What can hang from each mark:
nadu: kaduzo lazo
silat: memop muze
memop: suti
kaduzo: mapelom muze nadu
zukodub: sadoz
mapelom: kaduzo sadoz
suti: memop muze
lazo: nadu
sadoz: kegu mapelom zukodub

Every row comes from one small tree of marks. Brackets hold a mark, then the marks that hang from it, in alphabetical order. Every link used is in the known rows. Which tree was each row made from?
Known rows:
{kaduzo {mapelom sadoz} muze {nadu lazo}}:  -8 -18  -8  44  18  17 -15 -21 -15  13  -7   1  23 -10 -42  -1 -32  16 -31  18   8 -24 -28 -47 -31  21
{lazo {nadu {kaduzo {mapelom sadoz} muze}}}:  36  10   5  33  30  25 -47 -30 -56 -16 -23 -49  13 -14 -39  14   2  40  -9  -4  28  36 -24  -6  -8  19
{zukodub {sadoz kegu {mapelom {kaduzo nadu}}}}:  56  54  -1 -16 -17  19 -34   5  73  -6   5 -17  13   3   8  13 -43  24 -30  38  11  -6 -21  -5 -12 -16
{mapelom {kaduzo nadu} {sadoz kegu zukodub}}:  59  15  22   3  21  13 -12 -18  65  55  10 -15 -12  -6  64  28   7  -7  21  80  34  11  -8  56  14 -14
{nadu {kaduzo mapelom}}:  30  25 -34   0  -6  19 -33 -33 -53 -18 -11 -32   5 -27 -83  11  -6  32 -44   1  34  10 -23  -2  19  14
{suti memop muze}:  60  28  -3 -45  -1   9 -31  30 -32  -9 -48  11  -7   2 -48  39 -14  49 -14  17  34  38 -17   6  15 -17
{nadu {kaduzo {mapelom {sadoz kegu zukodub}} muze} lazo}:   1 -12 -27  16  43  17 -10 -37 -36  12  20  -8   0 -33 -52   2 -19  26  -1   0   4 -57   4 -28 -17  14
{mapelom kaduzo {sadoz kegu zukodub}}:  64  12  13 -17  11  15 -10 -24  58  59  10  17 -20 -13  57  36  12   0  41  64  43   0   5  50  18 -14
{zukodub {sadoz kegu {mapelom {kaduzo muze}}}}:  55  52   0 -24 -16  18 -32   6  67  -1   4  -1  10   2   9  15 -36  28 -14  25   6 -18 -17 -13 -17 -10
{kaduzo nadu}:  31  19  -8  10 -16  23 -11  -1 -24  -2 -26 -32  15   2 -33  10 -15  30 -70  28  22  50 -29  18  28   0
{silat memop muze}:  36   0 -15 -26 -13   9 -32 -20 -26  16 -63 -31  -9   5 -92  33   7  58 -37  -4  -9  56  55  44  13  19
{mapelom kaduzo}:  47  13 -14 -18 -33  23 -11 -17 -24  19  -9  -5   6 -17 -21  33  21  17 -30  32   5  29 -13  28  37   2
{mapelom {kaduzo muze nadu} sadoz}:  31 -14  15   8  18  11  -4 -15   9  37  -8  -1   5 -11  16  25  28  -1  -2  47  10  31 -19  37   1  19
{zukodub sadoz}:  37  19 -16 -33 -13  23 -23   6  10 -20 -13  -4  19  -7 -42  19 -38  53 -46   1  36  23 -25   5   3  -3
{sadoz kegu mapelom zukodub}:  73  72   5 -18 -11  20 -22 -21  58  20  -2  -3 -25  14  69   9 -43  23  35  40  27 -41   5  -9  18 -43
{kaduzo {mapelom {sadoz zukodub}} muze}:  24   6   1   0  10  15 -28 -31  -6  18 -17  23   1  -7 -11  14 -19  27  31   5  41 -29 -25 -32 -14  15
{mapelom kaduzo sadoz}:  45 -13  -8 -12  -7  17  -5 -24   6  37  -7  27  -5 -22   3  36  25   4   2  43  38  38   1  43  18   4
{mapelom {kaduzo muze {nadu lazo}} {sadoz kegu zukodub}}:  36  -5  25  12  42  11   1 -17  52  63  20  -7  -7  -8  64  22   7  -6  35  66   1 -26  -3  32  -7  -3
{silat memop}:  43   6  -5 -33 -14  20  -9 -15 -40   6 -49   7 -12  -7 -72  32  -5  52 -53  18  21  61  26  35  16   4
{lazo {nadu kaduzo}}:  44  17  -2  22  18  29 -38 -22 -65 -23 -25 -62  11 -13 -39  17   5  46 -32  -2  25  60 -17  18  15   6
{kaduzo {mapelom sadoz}}:  32   6 -28   4 -27  23 -29 -30  -7   8 -22  35   4 -16 -51  20 -25  24 -21  15  67  12 -15 -21   3   5
{zukodub {sadoz kegu}}:  48  40  -9 -28 -17  22 -27  16  49  -2  -5  10  12  -1 -29  18 -42  47 -43  14  40   7 -19   6   0  -8
{memop suti}:  51  48 -26 -39 -31  26   1  -2 -66  31 -19 -31   6  -9   3  22   9  31 -73   6   9  70 -30  25  45 -14
{suti muze}:  43  19  -1 -22 -25  21 -25  11 -54   4 -34   7  -9  11 -40  30 -12  44  -8  -5  30  21 -10   4  25 -12

Write each row's tree:
 14  24   0  30  -8  17 -34 -10 -23  -3 -24 -29  27   3 -47   2 -24  25 -44  14   6  -7 -54 -40 -10  23 : {kaduzo mapelom muze nadu}
 61  61  21   1  10  17 -18 -22  61  34  17 -35 -14  11  89   8 -27   4  42  60 -22 -62  -3 -10   3 -33 : {sadoz kegu {mapelom {kaduzo muze {nadu lazo}}} zukodub}
 42  19   8  36  27  24 -49 -25 -35  -8 -18 -43  10 -11 -31  14   0  37  -9   2  29  29 -20  -7 -11  16 : {lazo {nadu {kaduzo {mapelom {sadoz kegu}} muze}}}
 55  53 -10 -24 -23  21 -31   7  63 -12  -3   7   7   4  -6  11 -54  38 -30  17  30  -8 -12 -16 -12 -18 : {zukodub {sadoz kegu mapelom}}
 -3 -15 -33  20  31  17 -10 -33 -41   9  16   4   5 -35 -72   2 -14  24 -20  -4   3 -46   5 -32 -18  21 : {nadu {kaduzo {mapelom {sadoz kegu}} muze} lazo}
 17 -30   4  15  23  14   5 -18   0  41   4   2   8 -17   8  22  20  -1  -6  45  -4  13  -7  25  -6  16 : {mapelom {kaduzo muze {nadu lazo}} sadoz}
 54   9  25 -14  24  10  -8 -21  52  64   8  21 -18  -8  65  32  20   0  60  54  24 -19  -1  39   5  -1 : {mapelom {kaduzo muze} {sadoz kegu zukodub}}
 62  61   2  -5 -36  19 -21 -10  46  29  -1  20  -9   6  32  16  -5   5   3  40  -8 -25   2 -16   6 -11 : {sadoz kegu {mapelom {kaduzo muze}}}
 44  23  15  31  40  23 -50 -30 -30  -6 -15 -54   6 -10 -12  14  -4  38  11   5  30  18 -23  -3  -9   9 : {lazo {nadu {kaduzo {mapelom {sadoz kegu zukodub}} muze}}}
 -2 -14   1  37  35  16 -16 -26  -5  16  -2 -14  17  -7 -14  -1 -38  18  -5  23   9 -39 -29 -43 -29  11 : {kaduzo {mapelom {sadoz zukodub}} muze {nadu lazo}}
 38  11 -18  -3 -11  21 -31 -37   2  11 -16  20  -2 -14 -22  19 -31  25   5  20  67  -4 -18 -15   6  -5 : {kaduzo {mapelom {sadoz zukodub}}}
  7   5 -32  37 -20  29 -22 -20 -26  -6  -7 -26  28 -13 -68   2 -47  23 -76  25  13  -3 -28 -42   1   0 : {kaduzo mapelom {nadu lazo}}
 -8 -24 -37  18  34  17  -8 -38 -60   0  12  -2   8 -38 -80   2 -12  27 -21 -10   2 -38   2 -32 -17  23 : {nadu {kaduzo {mapelom sadoz} muze} lazo}
 14   0 -23  44  -7  24 -20 -18  20  18   1   8  15 -12 -42   4 -47  10 -54  43  38  -9 -14 -32 -14  -2 : {kaduzo {mapelom {sadoz kegu}} {nadu lazo}}
 38  25 -20   0  16  15 -33 -36 -15   1  -2 -21  -8 -24 -45  12 -10  23  -8  17  52  -6 -14   9  10   6 : {nadu {kaduzo {mapelom {sadoz kegu zukodub}}}}
 33  13   8   4  -8  17 -10  -7 -21  20 -10 -34  17  -6  -7  22  24  12 -31  36 -22  21 -33  21  18  16 : {mapelom {kaduzo muze nadu}}
 25  23  19  31  22  11 -33 -17  33  25 -11 -12   8   7   8   4 -30  14   5  37  32 -27 -41 -25 -23  11 : {kaduzo {mapelom {sadoz kegu zukodub}} muze nadu}
 46  22 -17 -39 -11   9 -25 -16 -47  37 -58 -63  -7   4 -59  34  18  52 -57  -2 -27  81  40  55  21  10 : {silat {memop suti} muze}
 -4 -18 -34   3  30  20   7 -23 -82  -3   9 -17   7 -32 -74   3  -1  38 -37 -17 -21 -22   7  -9   4  19 : {nadu {kaduzo muze} lazo}
 51  33   1  -8   7  21 -14 -39   8   6   6 -59  -6  -1  63  11 -26  11  26  48 -16 -26  -7  -3  18 -36 : {sadoz {mapelom {kaduzo {nadu lazo}}} zukodub}
 44  32  -6 -29 -10  19 -28  -5  28 -18  -5 -16  17  -4  -6  15 -32  34 -16  11   1  -4 -23 -13 -13  -5 : {zukodub {sadoz {mapelom {kaduzo muze}}}}
 -6   1 -14  40   0  22 -19 -15 -35   2  -9 -21  31  -6 -57  -3 -35  26 -51  10 -14 -29 -38 -58 -18  19 : {kaduzo mapelom muze {nadu lazo}}
 31  20  -8 -15   0  20 -22  -3  25 -19   3 -27  22  -5  -8   9 -40  32 -27  17 -14 -10 -22 -19 -20  -7 : {zukodub {sadoz {mapelom {kaduzo muze {nadu lazo}}}}}
 29  12 -30   2   6  16 -30 -37 -38  -9  -9 -16   0 -29 -72  13  -4  25 -30   6  49  13 -15   5  10  16 : {nadu {kaduzo {mapelom sadoz}}}
 -8 -11 -40  15  22  21 -11 -34 -76  -7  11 -19  14 -36 -91   1 -15  34 -36 -16 -14 -43  -5 -39  -9  22 : {nadu {kaduzo mapelom muze} lazo}
 80  71  12 -18 -12  19 -24 -27  65  33  10 -18 -24   8  85  17 -23   6  45  59   6 -45   3   2  20 -41 : {sadoz kegu {mapelom kaduzo} zukodub}
 42   6  22  14  12  10  -8  -5  49  55   1  14  -1  -5  31  25  23  -7   3  62  15  15 -13  37  -3  14 : {mapelom {kaduzo muze nadu} {sadoz kegu}}
 31  21   6   3   6  14 -30 -24  21  30 -12  34  -3  -3  -1  14 -22  23  32  15  44 -40 -22 -33 -16  11 : {kaduzo {mapelom {sadoz kegu zukodub}} muze}
 54  15   4 -16  12  17  -7 -16  47  41  -7  37 -23  -3  36  23 -16  22  28  38  72   6   9  33  15 -17 : {mapelom {sadoz kegu zukodub}}
 48  43  -8 -11 -14  21 -27   4  66  -3  13 -15  14  -2   3  11 -49  25 -36  36   1 -18 -14 -14 -17 -18 : {zukodub {sadoz kegu {mapelom {kaduzo {nadu lazo}}}}}
